In the rows, 128 means zero.
Known rows, with every way that one mark hangs from another:
C(S): [128 129 129 140 102 128 132 128 145 131 127 132 136 130 137 127 127 124
 124 138]
S(Z(J(Y) Q(U))): [143 143 138 137 162 125 146 134 131 132 135 126 115 111 119 119 131  48
 125 145]
U(Q(Z) X(C)): [111 140 130 133 162 134 137 137 136 129 129 121 113 149 123 123 118  77
 133 132]
E(S(Z(J Q(U))) W): [122 143 139 134 153 125 141 125 154 130 130 130 132 128 116 118 134 112
 133 139]
Z(J(Y) Q(U) S): [169 145 133 124  83 124 141 134 130 133 125 124 123  98 124 117 121  62
 129 144]
Z(Q S): [155 137 123 119  94 123 136 129 129 134 123 126 131 116 124 121 120 140
 130 137]
X(C(S(Z(J Q(U))))): [136 134 125 160 133 127 157 130 155 136 135 129 117 134 120 118 125  78
 122 159]
X(C(S(Z(J(Y))))): [137 133 130 159 165 118 151 131 161 129 137 126 121 138 117 124 121  83
 117 166]
Z(J(Y) Q(U)): [151 137 135 129 107 129 136 134 128 131 129 126 121 104 127 120 127  47
 129 138]
X(C): [129 123 121 141 137 127 133 128 137 129 132 125 121 142 120 129 120 128
 128 138]
Q(Z): [122 135 132 136 160 127 124 127 125 130 128 129 129 121 125 123 130  81
 128 123]
X(C(S)): [128 124 121 153 109 127 138 128 154 132 131 129 129 145 129 128 120 122
 124 149]
E(S(Z) W): [107 139 139 136 182 122 132 122 156 128 132 131 138 145 118 126 132 157
 131 136]
U(Q): [117 134 129 124 138 132 126 133 127 127 128 127 124 125 127 126 121 121
 133 126]
C(S(Z)): [120 135 130 148 157 125 142 128 148 131 133 132 131 138 129 125 130 124
 120 145]
Y(J): [134 123 121 123 119 121 129 128 131 125 132 132 123 112 133 128 125 126
 125 132]
E(S): [114 129 133 128 125 126 127 125 143 129 126 129 146 132 129 130 129 142
 132 136]
X(C(S(Z(Q(U))))): [127 135 125 162 142 130 152 131 153 139 137 130 119 145 125 122 124  83
 125 155]
U(Q(Z(J S)) X): [136 151 135 112 121 128 141 135 131 126 119 121 121 119 126 115 121  85
 130 133]
Z(J Q): [148 127 125 122 107 125 136 129 128 128 126 126 126 111 122 121 126 122
 127 135]
Q(U(X(C))): [124 132 128 136 105 138 146 134 138 130 130 123 111 159 134 128 126  93
 129 135]
Q(U Z(J(Y))): [136 143 142 140 149 128 128 131 127 129 129 128 122 104 126 120 131   4
 128 130]
X(C(S(Z(Q)))): [131 131 120 157 153 123 149 130 155 137 137 128 124 148 119 123 121 121
 122 160]
U(Q(Z)): [111 141 133 132 171 131 121 132 123 130 128 128 126 117 123 122 123  74
 134 122]

Rows:
[143 131 126 141  60 135 158 135 156 133 127 124 116 143 136 121 123  82
 125 152] : Z(J Q(U(X(C(S)))))
[135 142 136 136 107 132 162 135 150 133 129 127 119 135 137 118 135  82
 121 149] : C(S(Z(J Q(U(X)))))
[129 133 131 145 148 122 147 127 149 128 130 130 129 126 125 122 131 119
 118 150] : C(S(Z(J)))
[126 138 133 152 105 135 149 132 155 131 126 126 118 142 136 119 128  36
 123 144] : Q(U(X(C(S))) Z(J))
[144 144 138 149 134 125 150 134 148 135 134 130 123 115 128 118 130  43
 121 155] : C(S(Z(J(Y) Q(U))))
[126 144 136 139 116 135 157 136 148 137 132 129 120 147 141 121 134  88
 123 145] : C(S(Z(Q(U(X)))))
[131 135 124 146 135 127 160 134 159 135 134 124 118 165 128 124 123 124
 120 160] : U(X(C(S(Z(Q)))))
[145 153 137 125 149 121 130 135 130 128 124 123 125  97 117 115 115  47
 130 139] : U(Q(Z(J(Y) S)))
[128 153 136 115 129 131 137 136 130 130 121 122 123 131 130 118 119  91
 132 128] : U(Q(Z(S)) X)
[143 147 140 125 143 129 156 138 135 130 133 122 110 131 127 119 134  52
 123 145] : S(Z(J(Y) Q(U(X))))
[134 137 133 119  88 138 143 135 128 133 126 125 118 138 139 124 131  91
 131 128] : Z(Q(U(X)))
[143 147 135 133 118 126 135 127 127 131 122 128 125 103 125 115 128  52
 129 129] : Q(U Z(J S))
[128 128 124 158 155 121 152 127 158 129 134 127 122 142 118 123 124 117
 118 160] : X(C(S(Z(J))))
[117 138 128 143 149 128 160 137 160 127 132 122 112 154 124 121 119 114
 122 158] : U(Q X(C(S(Z(J)))))
[125 132 129 148  80 138 150 134 156 132 129 127 118 160 143 128 125  88
 125 145] : Q(U(X(C(S))))
[134 132 124 132  95 137 148 135 136 134 130 122 110 152 132 125 124  91
 130 138] : Z(Q(U(X(C))))
[124 136 131 152 127 132 165 133 160 130 133 125 112 156 131 122 129  83
 119 156] : Q(U(X(C(S(Z(J))))))
[139 133 127 129 163 121 145 129 131 130 131 126 121 119 114 119 130 122
 123 143] : S(Z(J Q))
[159 140 127 122  72 127 143 130 128 133 122 126 124 103 125 116 124  98
 130 137] : Z(J Q(U) S)
